Each row was made from one path, in order. Every step used is in the known rows, and no mark comes twice. Write each row's path.
(in the rows, 128 means zero)
Known rows
vivaki, mazi, legat: [125  92  99 148 172 154 181 135 127 121 121 163 105 122 152 140 134 138
 137 171 114 122 154  90 105 171 171 195 150 167 158 105 160 116 107 175
 119 161 119 172 128 113  72  73 139 122  84 145 164 130  84 112 129 128
 149 117 134]
vesum, zutod, zafe, fatim: [134 118  56 126 140 132 141 138 176 110 148 156 128 145 151  73 133 158
  98 114 129 165 176  65 143 182  86 156 104 155 112  94 146 121  96 151
 153 178 172 104 123 135  88 125 200 119 110 113 150 138  94 153 168 165
 134 127 156]
zutod, vesum, legat: [161  71 101 132 146 122 162 129 157 123  96 174 136 163 141 119 164 145
 125  83 117 127 192 109 135 160 102 183  89 139 118 124 104 137 118 129
 108 166 106 115 114 117  43 112 155 125 127 140 148 111  77 127 140 134
 121 149 103]
debi, legat: [134  68 102 125 111 144 151 125 178 117 118 187 121 138 159 108 146 163
  94 100 128 104 171 108 153 140 127 162 125 153 150 135 115 119  99 117
 110 142 124 110 118 118  92  97 167 142 124 131 139 120  90 126 161 130
 120 157 124]
legat, neki, bipa, fatim: [152 136 102 139 174 111 163 137 159 166 121 149 167 103 167 148 126 155
  90 104  99  83 170  91 132 202 149 181  90 154 144 120 148 142 106 140
 157 161 153 153  93 117  78  63 158 138 109 103 156  96  87 137 166 130
 137 144 124]
vivaki, pulo, fatim, neki, bipa: [117  83  94 114 173 112 150 106 135 134 119 155 146 107 153 154 143 175
  80 118  89 114 185  98 115 219 142 186 105 156 130 109 143  72  69 136
 183 156 147 125 101 107  53  83 127  70 118 118 127 115  97 130 171 174
 143 118 154]
fatim, pulo, vivaki, debi, legat: [121 115 139 133 117 137 212 147 154 139 125 195 107 113 189 135 137 159
  70 110 152 110 168 116 182 155 115 142 129 141 150 156 121 124 111 127
 124 165  97  73 123  92 107 136 164 142 136 140 136 112 108  84 166 182
 153 170 174]
fatim, neki: [126  73 101 128 147 108 143  83 139 128 132 170 107 132 184 138 148 156
  87 147 122 101 176 122 146 204 142 173 118 169 153  78 126 116  85 146
 133 142 125 141 106 122  83  99 147 105 121 137 140 126 112 138 148 143
 125 109 119]
legat, vesum, zutod, zafe, fatim: [121 122  45 140 139 151 145 143 189 112 138 149 125 129 150  81 130 164
  81 118 135 159 185  57 143 179  89 146  98 159 118 111 159 133 108 152
 159 175 165  89 123 125 110 129 202 126 133 113 153 139  84 148 177 137
 124 138 160]
pifuded, pulo, vivaki, mazi: [132 109 144 154 176 134 181 145 119 119 134 199 174 125 136 129 152 171
 149 136 143 120 155 124 115 177 151 135 131 142 147  97 199 118  89 154
 120 145 167 126 128 101  78 111 114 137 127 138 138 124 116 111 129 151
 149 156 203]
vesum, legat, mazi: [135 100 123 137 129 110 147 128 154 127  86 175 118 144 168 137 130 110
 115 113 140 108 184 108 141 171  87 181  99 138 146 125 137 163 135 129
 114 139  99 106 137 111  76 138 154 141 129 171 143 141  68 115 125 121
 126 123 131]
mazi, legat, neki, bipa: [125 101  93 121 189 148 189 142 134 125 100 158 140 136 190 141 133 131
 118 143  94  94 191  90 109 200 144 191  98 169 156 126 170 109 115 157
 169 158 117 173 104 114  79  66 161 133  95 109 185 134  80 123 149 127
 147 129 128]
zutod, zafe, fatim, bipa: [161  99  90 124 147 117 164 122 168 123 130 168 141 146 139 113 178 172
  84 118 141 170 198  82 115 184 103 148  94 168 106 116 148 127  65 162
 135 153 125  87 125 103  86 137 179  93 115 101 148 170 113 120 139 186
 115 107 156]
neki, bipa, fatim: [152 122  98 125 163 111 161 123 162 151 133 172 163  96 149 156 122 159
  92  77 110  98 165  94 118 200 156 191  87 147 128 119 125 130  85 131
 146 160 150 153 102 116  78  72 149 129 105 111 125  80  89 136 166 148
 136 148 144]
fatim, pulo, vivaki, mazi, legat, vesum: [104 116 127 170 160 162 216 161 117 128 114 178  90  86 156 159 141 161
 103 172 150 125 176 116 127 168 165 165 129 162 174 133 158 131 128 174
 130 167 115 125 127  91 107 105 158 132 137 151 170 139 101 101 129 120
 156 148 165]
pifuded, pulo, fatim, bipa: [139  73 106 160 133 108 142 116 146 132 100 193 185 132 133 111 156 166
 132 117 134 110 183  86 104 169  99 141  92 157 114 106 152 122  56 157
 125 144 154  69 150  97  64 100 112  81 127 122 125 135 127 121 154 159
 125 137 129]
zutod, zafe: [151  97  93 146 146 119 146 108 157 123 156 160 128 131 139 102 141 157
 108  95 133 143 177 100 112 184 111 169 112 153 100 107 152 124 104 159
 119 169 137 117 132 106  94 104 178 126 138 121 135 125  98 131 151 140
 137 130 157]
pulo, fatim, neki: [130  70  94 149 145 101 120  84 140 137 119 156 118 105 165 129 133 170
 104 149 108  91 178  96 154 192 122 182 113 165 129  81 133 118  80 151
 150 153 154 114 121 117  60  89 135  79 127 133 131 126 107 141 160 147
 129 128 109]
zutod, zafe, fatim: [164 110  81 123 160 121 156 117 169 107 143 154 126 126 133  96 141 169
 104 105 129 157 180  75 129 179  97 155 120 160 103 109 138 132  90 154
 140 171 155 109 117 121  73 124 197 112 111 105 148 149 102 129 156 165
 127 118 166]
zutod, zafe, fatim, neki, bipa: [136  88  73  89 173 116 158  93 147 113 139 163 134 123 171 144 157 176
  74 132 107 152 214  93 127 229 138 178 103 179 129 109 155 107  70 149
 182 161 141 136  95 114  76 118 172  95 117 101 149 156  92 130 158 192
 119 124 170]
mazi, legat: [128  85  97 139 157 142 166 119 142 115 109 174 107 137 165 122 128 131
 134 137 120 109 168  95 110 168 136 188 121 160 147 108 118 119 111 159
 121 158 107 161 128 119  73  72 162 115  86 131 158 120  98 122 145 125
 145 117 120]
legat, mazi: [128 111 123 155 157 120 150 121 147 125  96 162 124 120 176 136 128 126
 117 113 140  97 162 115 140 182 102 183 118 145 135 117 138 145 103 132
 124 137 124 123 134 127  81 123 153 138 111 161 150 146  95 108 141 125
 130 112 137]
zafe, zutod, vesum: [154  88 119 159 171 124 179 110 138 117 119 161 143 147 147 117 168 169
 132  97 123 151 171 102 102 178 136 182 116 141 105 141  99  99  69 117
 106 191 137 155 112 122  39  97 166 113 110 139 163 124 100 129 151 136
 115 141 102]
bipa, fatim: [156 126 107 156 145 104 148 116 169 159 135 163 141  96 143 129 118 158
  99  88 125  93 145  99 137 177 141 174 106 147 126 103 109 150 100 139
 114 158 150 136 113 121  76  75 158 128 105 122 125  82 103 139 160 129
 135 137 122]
mazi, legat, vesum, zutod, zafe, fatim, neki: [ 89  97  39 138 133 153 137 108 171 112 124 138  96 131 187 106 139 165
  71 184 121 168 209  69 147 200 132 165 109 188 160  97 150 129 114 161
 162 167 138 118 123 125 109 110 193  96 126 118 167 163  88 137 164 146
 123 121 131]
legat, vesum, zutod, zafe: [ 99 118  52 163 122 148 133 136 176 124 148 155 122 132 161  90 129 152
  83 110 137 152 185  80 131 183 103 160  93 150 118 109 174 124 125 154
 142 176 154  97 138 112 138 108 184 140 161 133 138 113  83 153 176 110
 137 150 152]
zafe, fatim, pulo: [162 109 111 128 145 112 193 133 137 123 124 178  86 115 156 129 142 159
  84 122 153 121 159 105 156 172 106 150 125 156 149  97  77 122  81 151
 137 179 153 103 104 126  63 126 186 100 106 137 159 140 127 129 147 178
 139 112 135]
mazi, legat, debi: [126 124 104 140 139 123 148 153 155 123  98 148 102 138 182 106 135 137
 136 137 114  91 160  84 114 160 137 190 130 178 175 131 140 131  92 148
 122 168 100 152 136 112  83  86 165 101 108 123 176 122  65  94 162 122
 127 130 102]
neki, bipa, fatim, pulo, pifuded: [153 123 131 119 130 112 185 137 105 164 125 175 139  89 138 181 154 162
  89  96 120 111 131 125 156 208 152 178  89 172 122 126  80 128  94 175
 150 189 162 141 105 119  82 119 153 155 115 137 125 100 112 123 148 179
 170 138 154]
vivaki, pulo, fatim, bipa: [137  96 113 152 143 113 157 134 154 148 107 159 151 127 118 127 158 168
  93 101 120 127 170  89 101 175 105 159  99 145 105 114 131  87  64 151
 141 147 136  80 136  92  60  94 134  65 116 117 122 123 121 124 153 167
 142 102 138]
neki, bipa: [141  91  95 102 175 125 175 124 141 117 130 192 148 124 161 150 145 146
 102  92 112 100 181 109 109 199 138 186  95 146 125 118 145  97  78 138
 159 153 130 154 100 114  76  96 143 127 107 119 140 109  88 129 155 150
 133 135 159]
mazi, legat, neki: [129 103 102 158 171 142 174 136 140 132  95 142 113 148 189 111 129 125
 132 161 109  91 171  92 128 173 128 174 121 167 165 110 151 132 131 165
 136 159 118 155 120 120  75  64 172 131  95 119 195 136  95 128 142 100
 146 116  96]
fatim, pulo: [148 104 120 147 135 111 185 126 127 135 132 185  85 118 165 135 141 148
  91 114 155 108 152 131 145 177 119 165 124 148 146  93  86 112  91 155
 121 173 136 113 116 115  80 109 166 115 125 153 144 117 126 129 144 156
 148 122 124]
debi, legat, neki, bipa, fatim, pulo, vivaki: [136 137 154 142 135 125 199 169 155 164 124 188 148 107 178 143 136 175
  77 100 137 106 184 132 173 178 146 158  88 139 169 152 123 134 120 126
 152 169 143 100  92 102  96  98 181 148 151 114 159 111 111 117 158 177
 157 190 148]
bipa, fatim, pulo: [156 131 120 165 126  95 176 129 143 168 141 170 102  90 155 142 127 159
  83  99 151 103 140 118 151 178 137 169 117 147 147 102  70 145 100 147
 115 182 153 113 111 116  78  87 169 118 125 145 131  90 126 133 154 157
 149 134 110]
legat, vesum, zutod: [ 93 115  59 154 126 152 142 148 168 123 121 172 119 128 176 106 124 138
  81 121 137 103 172  87 146 173 111 158  92 149 141  99 153 119 113 139
 144 157 151 110 123 125 126 107 164 145 135 143 142  96  86 156 172  93
 130 143 129]

Write each row's path
[134 101 100 148 137  96 134  83 158 164 135 154 120 105 174 144 133 168
  76 133 119  96 160 113 153 203 161 177 115 169 158  84 106 144  93 138
 122 150 141 144 105 124  81  76 149 105 119 126 127  97 112 139 156 144
 129 123 105] -> bipa, fatim, neki
[136 101 110 155 162 116 151 135 154 138 123 141 143 109 111 111 121 169
 114  89 108 108 146  81 112 170 102 167 125 132 103 110 123  89  88 147
 143 162 163  96 125 108  42  78 146  77 111 122 122  98 112 133 172 141
 153 112 151] -> vivaki, pulo, fatim
[142  94 120 152 150 119 154 132 154 123  71 162 139 152 162 137 147 121
 128  96 125 125 191 117 144 169  86 200  93 144 128 143 119 156 127 118
 108 149 102 105 128 120  49 133 152 135 130 171 161 148  70 104 135 132
 123 140 107] -> zutod, vesum, legat, mazi
[105 120  40 142 139 166 152 140 182 103 124 146 116 134 158  79 126 155
  95 144 127 168 194  50 132 173 103 163 105 168 131 119 153 135 123 162
 156 180 149 107 133 126 105 114 207 119 112 114 166 149  80 141 170 132
 131 132 149] -> mazi, legat, vesum, zutod, zafe, fatim
[159 125 111 143 158 109 182 145 158 162 106 146 174 138 159 146 147 154
 104  93  98 137 197  78 112 197 153 187  71 142 135 163 125 146 116 118
 136 191 134 156  99 110  45  78 168 133 124 118 169 103  61 139 151 131
 127 169  95] -> zafe, zutod, vesum, legat, neki, bipa, fatim
[104 125 143 144 137 143 180 141 168 129  94 171 135 114 201 141 126 137
  93 107 141 104 175 109 172 165  96 166 128 146 142 170 159 150 122 112
 125 131  85  78 138 106 102 147 153 156 125 158 144 145  84  69 160 151
 140 156 178] -> pulo, vivaki, debi, legat, mazi
[ 82 122  43 156  95 166 151 141 197 126 144 150 119 126 185  94 127 150
  58 115 136 151 188  60 155 166  99 148 109 158 128 149 179 131 133 139
 138 176 120  63 148  98 151 123 177 151 160 133 134 110  67 122 192 120
 134 175 158] -> vivaki, debi, legat, vesum, zutod, zafe
[132 147 154 153 168 125 214 164 125 164 117 176 140 103 182 153 119 158
 105 127 131 107 180 123 140 199 155 178  86 144 162 136 122 135 129 157
 156 176 130 139 104 101  82  79 181 133 125 113 174 111 113 113 146 170
 175 159 144] -> mazi, legat, neki, bipa, fatim, pulo, vivaki
[157 114 124 138 122  95 154 160 157 125  94 151 126 168 166 105 173 151
 132 101 122 135 188  83 108 158 116 181 103 149 149 166 119 133  88 111
 103 195 101 132 127 103  50 123 171 107 145 141 173 121  42 109 150 127
 102 163  83] -> zafe, zutod, vesum, legat, debi
[148 119 110 120 107  92 136 160 163 129 100 167 108 151 168 106 152 132
 112 108 126  91 177  87 132 155 103 166 104 155 168 129 143 148 104 130
 118 168  99 117 133 105  81 124 164 118 145 135 152 112  47 110 148 117
 113 147 108] -> vesum, legat, debi
[124  96  94 124 118 143 178 124 179 129 119 170 115 123 182 125 138 143
  76 109 126 100 164  88 160 153 118 153 137 160 144 148 133 125 104 124
 117 152  95  98 127 104 100 112 153 145 110 136 132 110  80  93 178 140
 134 156 148] -> vivaki, debi, legat
[142  97 132 157 141 118 164 129 144 123  82 160 134 158 168 136 153 127
 133 103 134 149 196 102 118 174 104 195 101 134 127 166 112 148 117 113
 103 171  99 123 139 114  41 137 165 130 127 176 162 153  63 112 122 126
 113 142 104] -> zafe, zutod, vesum, legat, mazi
[126 137 138 149 171 143 217 164 115 155 133 182 132  86 157 177 130 161
 114 151 126 131 163 114 118 193 199 201 118 152 165 129 144 123 107 168
 146 178 131 164 116  95  78  79 147 122 103 135 161 111  96 104 130 180
 175 156 168] -> neki, bipa, fatim, pulo, vivaki, mazi, legat
[138  82 102 161 149 113 130 117 144 120 110 181 179 118 131  97 119 164
 157 107 124  88 163  78 117 160  90 145 118 148 109 102 143 124  83 150
 133 164 188  88 146 118  45  84 118 100 124 128 122 108 112 136 177 135
 140 153 138] -> pifuded, pulo, fatim
[123  83 102 151 151 108 134 100 142 144 122 137 124 116 145 125 137 177
  90 132 103 111 163  98 132 199 123 171 129 154 133  88 121  89  84 145
 151 156 154 104 117 114  47  80 137  59 121 127 124 117 116 138 166 155
 141 104 129] -> vivaki, pulo, fatim, neki
[136 102 147 143 168 123 173 129 136 114 123 219 183 144 147 104 137 166
 149  94 152 106 171 128 119 174 112 123 102 130 129 107 156 124 100 136
 122 146 154 111 129 111  79 113 136 136 132 121 130 111 131 117 150 152
 144 152 197] -> pifuded, pulo, vivaki
[129 149 127 147 196 137 194 161 138 164 120 150 173  95 165 161 121 159
 122 143  94 105 173  93 120 207 191 193  97 157 162 132 189 139 122 162
 160 160 141 172 102 102  77  61 149 142 102 103 174 110  80 116 140 145
 163 158 154] -> pulo, vivaki, mazi, legat, neki, bipa, fatim
[130 146 106 140 126 124 213 155 160 178 120 151 122  86 199 163 127 149
  43 111 124 100 165  93 174 185 144 165 114 165 169 154 111 138 114 135
 147 187 128  98 102 101  95  89 161 138 125 130 159  98  94  98 179 171
 155 169 124] -> vivaki, debi, legat, neki, bipa, fatim, pulo
[ 84  92  56 149  89 168 136 154 193 119 112 179 120 133 179  93 130 151
  68 117 136 109 184  86 167 149 114 153  99 151 164 128 148 116 119 118
 136 152 141  90 124 122 136 107 174 156 147 141 142 106  77 150 185  92
 116 171 118] -> debi, legat, vesum, zutod
[ 91  98  52 156  88 164 129 144 201 119 144 164 126 139 163  77 134 164
  71 108 136 156 196  79 145 155 108 151 101 155 132 135 166 124 126 131
 130 169 145  77 137 110 144 111 192 150 173 129 140 121  75 149 184 111
 124 178 143] -> debi, legat, vesum, zutod, zafe
[151 131 113 138 142 104 188 136 137 163 139 179 119  87 159 166 129 158
  68  90 140 105 155 118 138 200 150 184  99 150 145 117  86 125  88 141
 141 183 150 128 102 110  76  88 157 118 117 135 133  89 116 128 159 174
 151 147 132] -> neki, bipa, fatim, pulo
[114 134 140 151 156 134 169 176 130 119 103 169 153 136 169 107 147 156
 165 163 128 108 157  97 100 166 160 163 146 173 187 131 197 131  92 157
 118 167 128 144 147  98  82  96 132 111 119 127 177 133  78  75 144 140
 139 156 158] -> pifuded, pulo, vivaki, mazi, legat, debi
[120 112  65 152 124 132 128 128 166 124 160 163 127 151 163  80 129 147
 102 104 129 155 173  89 127 190 102 173  99 143 108  91 159 114 109 153
 134 176 160 114 139 122 111 108 180 132 138 128 132 110  89 159 165 141
 144 140 146] -> vesum, zutod, zafe
[142 156 154 157 182 124 215 180 116 171 139 168 147  83 161 171 142 172
  93 141 125 116 160 124 147 205 176 171 109 146 168 118 180 127 104 166
 157 172 160 135  93  97  81  97 147 143 135 130 171 117 104 117 131 172
 171 161 171] -> legat, neki, bipa, fatim, pulo, vivaki, mazi
[115 154 152 168 113 130 192 152 165 163 100 165 125  85 200 154 117 149
  68 104 158 110 159 115 189 168 112 167 124 144 161 173 113 167 129 112
 120 155 103  64 138  98 104 136 162 149 134 163 140 127  98  69 164 174
 156 167 160] -> bipa, fatim, pulo, vivaki, debi, legat, mazi
[107 114 113 145 126 143 170 128 173 130  90 156 121 112 202 141 125 125
  84 115 134 100 164  96 168 164  99 174 139 159 150 162 144 145 111 115
 121 136  92  86 142 108 100 133 150 150 109 162 146 146  75  73 165 135
 129 144 150] -> vivaki, debi, legat, mazi
[148  92  96 111 180 129 185 152 143 129  89 160 162 162 169 138 164 135
 110 103  91 111 212  99 128 191 116 186  74 150 138 141 158 122 122 131
 163 163 114 138  90 111  49  96 150 135 130 117 178 126  61 128 149 134
 129 158 109] -> zutod, vesum, legat, neki, bipa
[119 125 138 138 193 151 229 176  98 140 112 173 125 116 184 168 146 146
 114 171 115 118 185 118 121 204 172 188 114 158 177 128 185 109 115 173
 173 171 123 160 101 101  81  88 156 133 111 127 196 147  92 104 126 163
 175 146 163] -> fatim, pulo, vivaki, mazi, legat, neki, bipa
[131 181 143 143 176 112 234 159 129 176 127 158 140  83 200 173 120 148
  65 111 131  94 166 104 160 213 128 155  96 143 142 141 152 141 121 151
 165 180 114 109 103  91  96 112 153 143 125 118 155  91 110  90 165 182
 177 153 183] -> legat, neki, bipa, fatim, pulo, vivaki, debi
[130 151 145 186 169 138 209 175 120 170 117 138 117 101 172 143 125 155
 119 182 123 115 154 109 144 182 170 177 129 161 187 113 157 148 141 181
 133 178 141 147 118 105  76  69 167 131 117 131 192 128 109 111 125 140
 173 139 121] -> bipa, fatim, pulo, vivaki, mazi, legat, neki
[117 137 143 138 130 142 209 158 160 130  89 172 107  99 201 141 130 148
  70 121 160 120 175 106 197 162  84 151 135 152 159 171 122 153 111 119
 140 153 100  55 130 110  90 169 178 137 121 158 161 167 103  63 158 190
 145 148 177] -> zafe, fatim, pulo, vivaki, debi, legat, mazi
[141 169 147 155 153 101 218 141 137 170 141 171 120  76 180 158 114 150
  70  99 150 102 146 109 164 193 122 154 110 137 130 124 114 149 117 152
 129 181 114  93 123  94  92 123 155 132 122 136 125  78 125  91 165 183
 170 147 181] -> bipa, fatim, pulo, vivaki, debi
